(in the rows, 128 means zero)
Known rows, with every step that occurs
tugemod/gatal/gataze: [ 74 109 122  91 118 111 105 152 108 120 169 149 140  87  99 117 156 118
 107 140 149 127 107 148 173 108 102 145 115 164 104 149 109 134 163 113
 110 180 184 172 136 142  80 120  94 133 162 155 137 110 126 111 140 112
  75 131  92 117 131 146 125 147]
moris/buviri/botas/gatal: [ 97 123 124 122 150 121  98 113 113 122 164 145 211  83  90 128 129 166
  96 154 138 131 119 163 149 121 111 171 136 104 122 131 115 149 174 102
 105 156 153 140 171 130  89 138 104 153 129 151 101  99  58 114 115 147
  75  86 111 109 124 118 134 154]
moris/buviri: [113  95 129 144 152 132  84 137 151 130 145 171 183 108  75 101 148 175
 105 152 147 146 112 124 113 118 113 139 121 132 115 166 129 120 146 113
 113 144 150 142 167 127  61 130  90 134 178 148 146  93 105 137 111 149
  55  97 122 114 129 101 126 162]
zuferu/gatal/gataze: [ 99  99 122 100  96 113  85 112 124  94 170 117 169 107  94 133 143 128
 100 134 151 135  96 150 145 106  97 146 138 160  96 145 100 100 142 129
 103 158 120 157 189 136  53 103  81 119 139 144 126 130 131 130  95 138
  69 127 106 138 107 171 124 156]
moris/buviri/gataze/gatal/vozi: [ 61 114 142 130 145 135  31 127 157  54 133 172 180  90  68 120 170 114
 145 134 136 138 137 165 135  77  81 159 120 140 127 170 138 123 104 114
 111 104 116 120 139 135  83 134  82  95 168 160 146  61 115 158 175 140
  81 146 103 118 111 109 134 101]
botas/gatal: [ 93 122 167 102 116 126 101  94 122 159 168 101 165  92 102 130 120 140
  84 153 163 117 100 173 158 127  85 152 126 139  69 146  98 110 180  90
  91 166 164 177 165 156  88 144  99 149 155 131  98 121  87 138  72 147
  48  92 108 106 105 138 145 156]
zini/vozi: [108 105 181 136 143 120  90 116 151 142 157 127 117  90  85 112 147 161
 108 157 140 133 108 115 152 108  78 118 107 142  79 166 111 125 156 104
 117 184 155 163 204 141  73 140  58 168 191 129 152  98 107 123  94 134
  91  99 100 127 132 145 138 178]
tugemod/gatal/gataze/buviri: [ 66 126 122  82 112 109  86 146 109 119 167 169 143  75 100 123 146 111
 111 118 122 137  96 164 159 115 118 163 112 162 124 186 129 143 177 134
  87 156 173 163 136 141  99 119  95 102 152 155 118 104 124 121 139 105
  83 130 106  79 109 133 113 110]
moris/buviri/gataze/gatal/vozi/zini: [ 64 117 131 134 138 148  47 146 141  39 127 175 187  83  56 112 136 112
 126 146 118 134 147 160 135  56  60 164 137 135  98 190 167  91  96 111
 115 140 150 120 119 148  63 127 106  66 160 163 159  90  72 142 165 152
  99 118  95 123 104 101 128  99]
tugemod/gatal/buviri/mevit: [ 74  71 103  72 130 119 127 144 105 108 135 151 120  69  77 115 152 135
 104 117 165 157 108 133 173 122 110 153 134 100  97 167 111 140 189 145
 123 177 180 119 116 125  70 137  99  98 158 159 117  76 111 117 127 156
  82 112 162 112 145  86 118 167]
botas/buviri: [ 95  88 163  95 123 135  93 107 150 178 154 152 164 104 101  87 126 148
  92 153 154 141 109 155 115 120 115 137 114 151  71 161 105 136 185 127
  99 151 174 132 150 108  66 151  85 119 157 127 105 114 100 142  91 148
  55  88 125 105 142 123 151 199]
zuferu/gatal/gataze/buviri/moris: [ 79  98 110 115  86 106  84 122 123  99 165 169 173  79  82 136 149 115
 125 109 119 152 100 124 121 101 110 140 131 152 150 139 114 106 177 168
 105 114 138 152 196 135  83  95 117  76 136 137 113 117 127 138 110 102
 118 123 123 104  74 126  96 134]
zini/vozi/gatal: [ 93 117 162 128 153 128  94 101 139 112 158 117 149  83 115 122 150 153
  89 158 136 131 120 139 140  96  80 116 115 142  49 192 101 104 170 134
 131 208 146 165 210 151  68 116  43 187 190 144 133 111  94 112 114 152
 100 104  91 124 108 147 149 151]
gataze/gatal/zuferu: [ 78 117 125  86 131 147  56 106 116 110 148 113 144  85 103 155 148 145
 118 112 177 122 133 153 167 105  64 155  87 131 115 181 118 112 124 134
  96 135 126 149 135  95  76 119 118 125 170 139 151 112 109 148  93 146
 113 103  85  60 102 160 135 167]
gatal/tugemod: [ 94 103 145 113 139 151 109 126 160 150 165  97 160 122  83 110 121 154
 112 145 160 136 102 139 142 130  83 126 115 149 119 156  82 108 156  88
 108 173 133 148 175 110  45 152  84  99 145 129 139  91 114 146 127 133
 105 120 107 113 148 148 134 195]
moris/buviri/botas: [112 101 117 149 165 113 104 145 129 138 158 155 191 105  64 114 132 186
 110 163 142 146 125 131 132 118 128 163 133  94 142 140 136 152 162  97
 118 155 162 134 191 106  79 141  88 135 129 157 131  87  91 123 122 156
  76  89 123 118 148 110 139 177]
vozi/gatal/gataze: [ 87 111 109  98 150 106 100 123 115 117 171 127 177 108 102 128 151 135
 101 137 149 123 113 164 140 116 111 153 136 168  81 173  98 105 150 129
 112 197 162 166 179 133  69 108  74 151 155 169 105 106 113 124 130 137
  77 133  78 122 107 172 140 134]
zuferu/gatal/buviri/moris: [ 90  64 103 115 108 125  98 114 128 102 145 152 150  72  64 116 149 129
 114 121 153 178  93 153 123 111  81 125 135 118 136 123 112  83 189 180
 117 135 136 108 187 124  65 106 120  85 142 139 107 116 119 133 104 148
  93  81 143 113  83  90 112 158]
mevit/buviri/gataze: [101  80 135 134 119 128  85 147 123 135 181 160 148 104  74  96 120 131
 141 167 155 120 115 144 129 111 109 161 107 121  91 168 123 111 124 141
 118 125 138 147 170 100  59 131  99 116 157 148 103 101  93 113 140 127
  29 153 151  79 113 127 126 175]
mevit/buviri: [116  81 146 136 122 145  93 125 137 157 179 152 173 105  97 102 120 152
 116 155 137 122 119 145 127 115 103 168 107 126  93 167 140 128 135 124
 120 155 158 140 163 115  61 144  94 131 173 148 116 114 107 123 121 143
  49 113 149  83 129 127 142 179]
botas/gatal/gataze/buviri/mevit: [ 79 138 133  78 100 112  90 115 123 104 168 130 157  97  98 143 134 130
 121 105 130 117 103 142 147 122 129 175 142 156 124 165 107 137 197 121
  98 159 165 158 136 139  98 119  86 110 144 148  85  87  92 145 108 110
 102 147 129  83 106 130 110 131]
vozi/gatal: [102 110 143 118 149 126  92 110 128 137 160 122 173 112 109 129 139 139
  81 146 152 140 110 178 133 119  96 143 120 127  49 189  90  94 158 137
 111 188 163 157 192 135  60 126  74 156 156 149 115 108 101 118 112 166
  70 106 110 117 109 139 147 150]
zini/vozi/gatal/botas: [103 108 151 119 191 106  87 118 130 108 160 122 144  77  98 131 140 148
 113 179 138 120 142 127 138  96  44 135 117 142  55 195 106 126 168 131
 120 234 140 125 187 136  73 143  66 177 172 146 152  96  97 129 126 149
 126  91  91 144 133 161 160 128]
moris/buviri/gataze/gatal/zuferu: [ 72 117 100 111 150 133  32 138 104  35 127 159 171  92  70 130 167 130
 135 110 164 121 143 134 139  97  84 172  99 134 147 181 146 114 107 159
 120  98  83 131 126  90  72  89 118 101 168 164 140  78  96 123 142 139
  82 136  75  65 102 113 109 146]
zini/vozi/gatal/buviri: [ 83 101 136  97 167 125  90 115 133 109 137 125 136  74  92 111 164 134
 106 134 139 147 111 152 137 117  83 136 128 135  81 211 116 106 169 173
 120 190 142 118 182 143  58 104  56 154 190 157 115  88 110 119 109 161
  93  97 105 123  89 129 152 105]
mevit/buviri/botas/gatal: [ 90 112 132 110 117 129  97  94 112 159 199 133 195  80 106 122 100 154
 116 150 136 111 125 169 147 132  85 184 129 107 108 129 122 160 173 100
  96 181 175 131 166 112  97 146 118 154 118 132  89 124  53 109 123 148
  54 103 146  79 126 139 151 151]
zuferu/gatal: [108  91 144 112  99 132 100 103 138 120 153 120 142  99  96 125 131 135
  83 132 151 138 104 164 159 108  90 133 125 104  58 158  94  96 156 119
 100 145 143 154 192 147  53 133  90 146 141 125 115 126 103 135  68 158
  78  89 124 123 111 139 127 170]
botas/gatal/tugemod: [ 79 121 167  95 119 159 113  99 150 137 166  87 184  99  93 125 120 138
  97 135 155 114 105 173 159 128  77 143 130 161 106 177  72 114 190  89
  82 196 138 153 166 125  72 152 105 110 143 123 106  97  90 139 115 125
  90 111  88  98 114 162 137 164]
buviri/gataze/gatal/vozi/zini: [ 76 116 158 118 129 136  65 140 126  64 142 139 140  89  73 120 115  98
 126 154 144 136 132 172 167  64  48 141 135 133  78 176 141  78 107 100
 104 163 165 142 143 145  67 146 103  79 144 144 166 111  70 153 141 159
 106 125  80 122 111 132 146 120]
gatal/botas/buviri: [109  82 156  96 145 114  86 138 139 170 160 144 164  95 107  94 116 138
 124 176 155 137 132 136 116 123  88 151 120 147  98 170 111 162 183 116
  96 159 165 109 129  91  70 172 104 115 133 128 119 114 101 167 110 134
  81  66 139 106 170 139 170 194]
vozi/gatal/tugemod: [ 82 107 129 114 149 147 115 113 148 119 158  99 193 114  96 118 130 142
  97 136 162 137 114 170 142 118 103 130 122 146  83 189  80 101 166 116
 114 214 141 143 192 117  41 131  85 116 132 131 131  80 113 133 149 151
 113 124  76 119 121 157 147 142]
tugemod/gatal/zuferu: [ 83 106 122  99 128 127  85 127  82  79 151 134 132  78 100 136 143 138
 102 131 162 122 112 146 186 104  77 162  82 128  92 168 108 147 148 139
 112 187 142 156 138 126  64 115 121 136 185 131 145 107 124 105 112 133
  95 106  94  77 138 136 131 175]
botas/gatal/buviri/moris: [ 76  97 130  92 134 130  97 109 118 154 150 142 166  73  70 121 143 140
 124 122 163 150 108 164 130 128  87 154 128 148 134 122 122 112 216 150
 104 138 163 132 147 121  88 117 125 102 155 134  94 104  93 127 116 125
  74  89 121 117  77  95 129 150]
vozi/gatal/botas/buviri: [ 97  84 127  88 164 101  92 123 136 142 171 130 203  83 121 105 119 126
  98 167 156 128 133 167 112 114  86 162 136 151  72 191 101 149 193 148
  99 192 152  94 144 109  57 157  94 130 125 142  95 101  91 150 132 149
  88  66 117 122 149 151 174 161]
buviri/moris: [106  87 144 156 141 122 115 118 135 160 167 158 144  91  72 126 133 153
 128 153 162 155 109 121 121 118 103 119 109 128 118 118 118  98 182 122
 124 148 176 161 185 129  71 134 111 136 162 134 145 107 104 145 120 120
  92  96 139 111 127 110 127 200]
zuferu/gatal/gataze/buviri/mevit: [ 89 100 108  87  78 105  87 115 129  71 154 138 153  94  96 136 149 120
 110 109 118 151  97 128 138 104 119 148 147 131 113 168 105 127 153 144
 107 137 133 150 167 136  73 113  84  85 133 156 102  90 110 134 103 129
 109 139 144  89 120 135  97 136]
zini/vozi/gatal/gataze: [ 84 132 138 114 153 105  86 105 132  86 163 119 157  92  95 128 158 128
 102 146 125 119 128 143 137 105  82 133 124 164  74 185 109 109 151 144
 128 220 128 166 200 154  67  86  50 174 179 161 122  93 119 107 130 123
  95 144  77 127 106 172 137 124]

Rows
[ 66 121 113  86 108 109 106 147 115 106 154 160 129  78  86 124 158 123
 118 115 128 139 100 117 168 115 136 162 125 129 113 172 122 157 185 132
 121 169 186 162 123 142  88 126  94  89 148 159 121  77 121 117 151 106
 115 158 141  79 141 106  98 128]	tugemod/gatal/gataze/buviri/mevit
[ 73 121 142  78 131 178  82 110 156 142 157  93 168  88  96 124 147 120
 117 129 165 127 121 164 149 114  74 142 121 142 134 196  91  95 147  94
 102 169 135 143 151 106  73 151 102  90 140 137 139  92 111 164 132 135
 131 116  92  84 115 166 132 157]	gataze/gatal/tugemod
[122  70 148  91 151 107 114 138 140 153 160 149 146  91  96 104 126 155
 122 173 161 139 135 105 130 120  98 157 130 114  86 163 118 166 189 118
 114 182 157 107 126  96  63 179 102 101 126 132 117  79  90 160 131 147
 105  95 176 124 203 131 157 217]	gatal/botas/buviri/mevit
[ 75 115 121  98 120 153 115 113 114 133 196 104 221  80 102 122 105 159
 126 156 147  98 130 176 149 126  87 177 129 124 144 142 101 160 179  99
 106 201 135 126 161  85  87 152 128 112 110 126  92  93  61 119 147 134
 105 115 123  68 128 161 147 144]	mevit/buviri/botas/gatal/tugemod
[111  71 128  73 110  96 106 115 136  94 149 133 172  90 100 115 132 139
 108 162 149 144 117 121 140 110  91 146 147 105  67 163 105 154 199 142
 111 172 135  91 133 108  61 166 101  92 106 132  99 100  89 144 110 146
 109  76 185 126 184 136 135 199]	zuferu/gatal/botas/buviri/mevit
[106 106 185 139 120 134 100 130 144  99 149 145 149 108  76 114 103 161
 119 178 133 129 113 161 161  78  64 133 135 134  72 164 144 117 143  84
 112 205 213 139 168 162  42 164  94  99 164 120 148 117  90 153 100 154
  91  88  91 140 134 125 161 157]	gatal/vozi/zini
[ 94 126 145  81 119 136  74  89  99 102 161 104 165 101 100 146 119 156
 103 133 169 103 112 173 177 112  69 167 104 149  85 142  96 129 170 128
  98 159 126 160 148 123  70 111 126 149 177 109 106 111 100 126  74 135
  84  94  91  79 104 151 145 164]	botas/gatal/zuferu
[ 77 111 110 114 138 139  61 145 140  96 146 161 181  90  74 109 171 123
 126 132 150 144 132 149 124 107  99 155 119 126 133 186 124  92 115 134
 107  90 114 140 144 112  91 116  92 111 151 180 137  99  90 129 145 144
  62 130 105  88 104 112 104 137]	moris/buviri/gataze/gatal
[ 93  67 122 120 148 123 109 131 135 171 153 150 128  84  55 113 149 150
 131 142 157 174  96 129 112 137 103 131 119 137 155 129 122  98 188 159
 128 127 167 122 169 118  71 123 119  93 157 148 118  99 129 151 121 124
  80  91 138 129  99  90 127 193]	gatal/buviri/moris
[ 70  96 104 103 121 147  46 122  92  70 164 149 154  77  97 125 140 119
 148 123 156 101 140 150 136  92  73 191  83 126 123 183 129 115  89 172
 119 121  92 130 126  81  83  98 132  97 164 149 116  92 105 105 148 134
  70 156 110  30  97 146 124 144]	mevit/buviri/gataze/gatal/zuferu
[ 84  82 166 109 128 101  85 131 140 153 164 151 145 113  87  74 116 129
 125 161 160 145 109 154 119 113 126 139 113 148  85 156  94 125 156 151
 109 119 153 144 146 109  71 134  82 107 139 130  79 118  89 134 118 128
  52 116 137 100 138 125 147 208]	botas/buviri/gataze
[112 106 122 120 173 107 101 130 129 137 175 126 174 101 102 128 133 139
 103 170 155 123 122 148 131 114  64 151 128 134  67 192 104 118 170 120
 103 205 151 136 168 115  53 149  89 146 139 157 135 102  87 137 130 162
  97  82  97 137 145 156 161 138]	vozi/gatal/botas
[ 85  93 133 106  93 159 107 112 153 108 153  87 184 110  92 116 135 133
  93 126 151 138  91 161 146 112  79 121 127 137 104 165  68 102 165 112
 108 179 107 143 194 115  39 134  93 104 124 118 132 106 118 139  98 142
 109 118 107 113 116 159 120 159]	zuferu/gatal/tugemod
[ 77 144 128  82 122 114  74  97  89  98 175 119 165  68 105 154  99 159
 127 116 142 127 124 158 158 110 104 182 112 114 120 149 103 173 193 137
  83 149 139 145 171  93 108 110 122 118 135 111 112 104  80 114  80 140
 117  88  96  51 111 143 141 151]	gataze/buviri/botas/gatal/zuferu
[ 91  80 161 128 125 123 107 109 134 178 160 168 170  88  85 100 135 137
 124 160 159 154 112 137  96 122 112 127 101 145 115 129 112 117 216 144
 119 141 177 144 158 117  79 135 111 103 145 123 113 112 108 144 119 117
  85  76 148  88 130 105 149 223]	botas/buviri/moris
[118  92 119 141 148 131 106 153 142 119 135 174 178  99  72 115 153 188
 116 148 144 144 111  95 134 131 126 149 131 116 106 161 141 140 149 117
 140 150 148 139 149 128  53 138  79 129 161 164 135  61  88 134 125 154
  72 126 166 102 153  77 118 193]	moris/buviri/mevit
[ 94 126 120 106 139 101 101 150 121 142 189 151 166  95  87 125 122 152
 128 140 128 150 106 128 127 123 143 166 135 141 160 144 121 156 171 117
  99 153 161 165 189  96 108 136  86 103 122 154 130 103 111 133 118 138
 104 122 101  93 131 146 141 147]	gatal/gataze/buviri/botas
[ 78 107 128 125 134 109  81 144 135 149 186 178 157  93  81 121 142 131
 152 125 120 146 105 111 108 116 133 138 105 169 179 132 123 112 190 144
 116 121 176 168 168 125  98 115 114  84 148 147 123  99 131 153 134  93
 124 129 105  97  97 126 111 158]	gatal/gataze/buviri/moris
[ 82 112 138  61 115 136  93 105 134 131 153 110 154  83  91 120 125 143
  98 125 165 145  89 198 140 137  94 157 133 147 101 153 104 113 184 137
  82 153 163 127 134 128  91 130 103 117 159 146  79 119 100 133  87 147
  50  85 111 113  87 118 136 136]	botas/gatal/buviri
[ 89 104 119  98 156 111  66 152 122 127 162 110 138  84  88 134 139 107
 143 173 172 128 128 134 134 109  62 157 115 124 114 172 120 101 132 109
  95 134 131 133 135  94 100 165 106 102 119 161 139 103  76 151 141 128
  89 118 106 117 131 152 133 151]	buviri/gataze/gatal/botas
[101  87 170 134  99 124  72 100 146  80 153 121 156  91  88 126 139 146
 113 133 141 131 117 166 158  82  61 128 133 132  61 149 114 121 143 109
  98 158 146 131 206 159  51 141  74 121 167 118 140 109 128 163  95 153
  93 107 112 146 125 143 150 129]	zuferu/gatal/vozi
[ 71  97 170 110 120 130  87 128 140  76 154 144 146  83  90 124 145 130
 121 145 137 133 112 172 187  84  68 130 106 127  79 160 126 157 158  98
  97 190 184 141 156 154  83 165  84 127 175 136 155 101 129 146 140 130
  90 117 108 135 146 133 150 121]	tugemod/gatal/vozi
[ 76 133 100 110 158 104  98 124 101 105 183 144 214  92  77 137 140 152
 106 147 135 121 131 157 142 127 132 192 149 145 154 121 133 153 175 104
 107 177 136 145 151 125  95 113 113 159 124 166 104 103  88 119 138 135
  66 106  92 129 125 145 131 129]	moris/buviri/botas/gatal/gataze
[ 78 125 146 110 159 129  66  86 112  57 154 116 133  87 103 139 150 165
  94 127 145 117 134 135 160  94  64 141  90 142  58 198 104 121 148 170
 135 204 113 149 194 121  59  90  79 176 203 126 145  83 116  95 108 150
 112 109  64  98 115 170 150 156]	zini/vozi/gatal/zuferu
[ 81  84 109  90 163 101  85 132 126 115 155 134 156 102  72 103 139 117
 114 121 161 159 106 179 120 129 107 152 139 131  81 199  93  86 159 180
 117 147 142 127 178 101  61  95  81 107 142 163  81  92  95 109 140 158
  64 123 106 116  90 123 135 122]	vozi/gatal/buviri/gataze
[102  65 140 170 134 151  95 125 121 170 179 187 170  76  82 111 133 147
 142 151 142 130 123 110 108 108  93 144 100 132 125 118 142 120 167 142
 138 145 176 142 171 118  58 134 130 120 166 145 127 105 106 132 141 122
  69 115 165  79 110 107 121 193]	mevit/buviri/moris
[ 93 100 152  94 174 100  78 108 136 115 157 135 173  69 116 102 139 125
 110 170 137 126 141 146 113 104  64 140 116 152  51 209 107 150 197 146
 121 219 135 100 160 116  73 146  66 155 153 133 123  90  91 129 122 150
 116  61 117 132 151 164 185 138]	zini/vozi/gatal/botas/buviri
[ 98 118 136  99 120 117  78 144 149 133 178 150 138 111  90 125 137 140
 123 122 127 144 101 132 125 120 141 156 118 179 126 175 129 127 153 129
 100 142 165 162 171 120  90 130  81  99 153 150 114 104 129 144 106 113
  85 138 110 100 112 142 124 135]	gatal/gataze/buviri
[ 51 104 173  84 117 133  32 111 149  98 144 149 155  84  90 103 136  97
 134 117 152 142 142 186 133  77  88 153 115 148  83 187 120 127 136 126
  97 125 137 118 125 118  87 154  78  80 135 142 120  99 123 180 147 133
  99 129 110  92 132 134 161 129]	botas/buviri/gataze/gatal/vozi
[ 77  90 111  57 126 141  85 115 138 139 123 126 114  70  85 127 165 143
 106 107 173 154 122 143 158 132 104 166 141 110 119 175 125 101 150 135
 107 142 162 108 120 103  88 149  90  82 146 173 117  70 108 156 115 164
  97 107 164  82 113  92 117 144]	gataze/gatal/buviri/mevit
[ 77  88 132 110 115 153  62 129 121 118 173 158 160  76  87 109 133 102
 130 134 141 119 131 162 128  97  85 176 105 113 105 187 127 102 112 138
 114 123 136 137 148 110  90 128 100 108 144 162 125 106  85 118 161 134
  53 149 148  53  98 133 120 135]	mevit/buviri/gataze/gatal
[ 67  91 115 107 116 181  72 132 136 120 163 129 174  90  75 105 138 107
 145 135 150 112 131 150 130 109  83 169 109 139 140 201 115 103 107 132
 110 149 111 122 132  83  78 138 114  78 130 152 120  82 101 133 181 123
  90 166 121  53 103 151 118 139]	mevit/buviri/gataze/gatal/tugemod
[100  97 126 147 145 115  78 164 135 104 156 174 170 111  59  98 150 153
 117 157 151 146 111 128 122 113 123 155 122 127 132 161 125 114 125 134
 128 108 125 132 172 124  65 117  79 122 166 162 129  96  92 121 131 136
  33 139 120 119 129  98 112 169]	moris/buviri/gataze
[ 92 112 113 101 128 138  78  94  68  91 184 133 194  68 100 138 100 173
 120 149 150  89 143 158 160 116  71 204 105 113 107 141 125 182 157 135
 113 179 132 130 158  89  82 113 140 141 146 120  95 113  69 114 107 150
  75 104 117  51 117 163 152 154]	mevit/buviri/botas/gatal/zuferu
[ 58 109 106 104 117 116  87 147 104 110 176 188 152  57  80 126 165 104
 125 127 122 149 101 127 125 103 129 145 107 159 148 147 123 127 203 156
 112 145 182 161 148 145 101 106 133  85 153 151 133 105 123 116 163  76
 115 127 121  89  98 102 102 127]	tugemod/gatal/gataze/buviri/moris
[ 87 115 113 108 147 133  81 105 101  78 147 119 163 111  98 141 135 163
 101 130 158 124 123 153 154 106  79 155 101 138  66 189  96 117 141 163
 110 178 126 149 178 108  50  97 104 153 163 134 128  99 104 111 108 152
  98 106  85  88 113 153 150 162]	vozi/gatal/zuferu
[ 92  88 100 105 148 125  67 147 112 116 179 147 168  68  90 112 132 110
 147 163 147 110 147 138 128  95  58 176 112 125 122 192 145 128 122 124
 107 137 119 107 127  79  98 155 122 101 126 166 122 104  82 139 183 130
  73 125 131  76 132 148 129 119]	mevit/buviri/gataze/gatal/botas
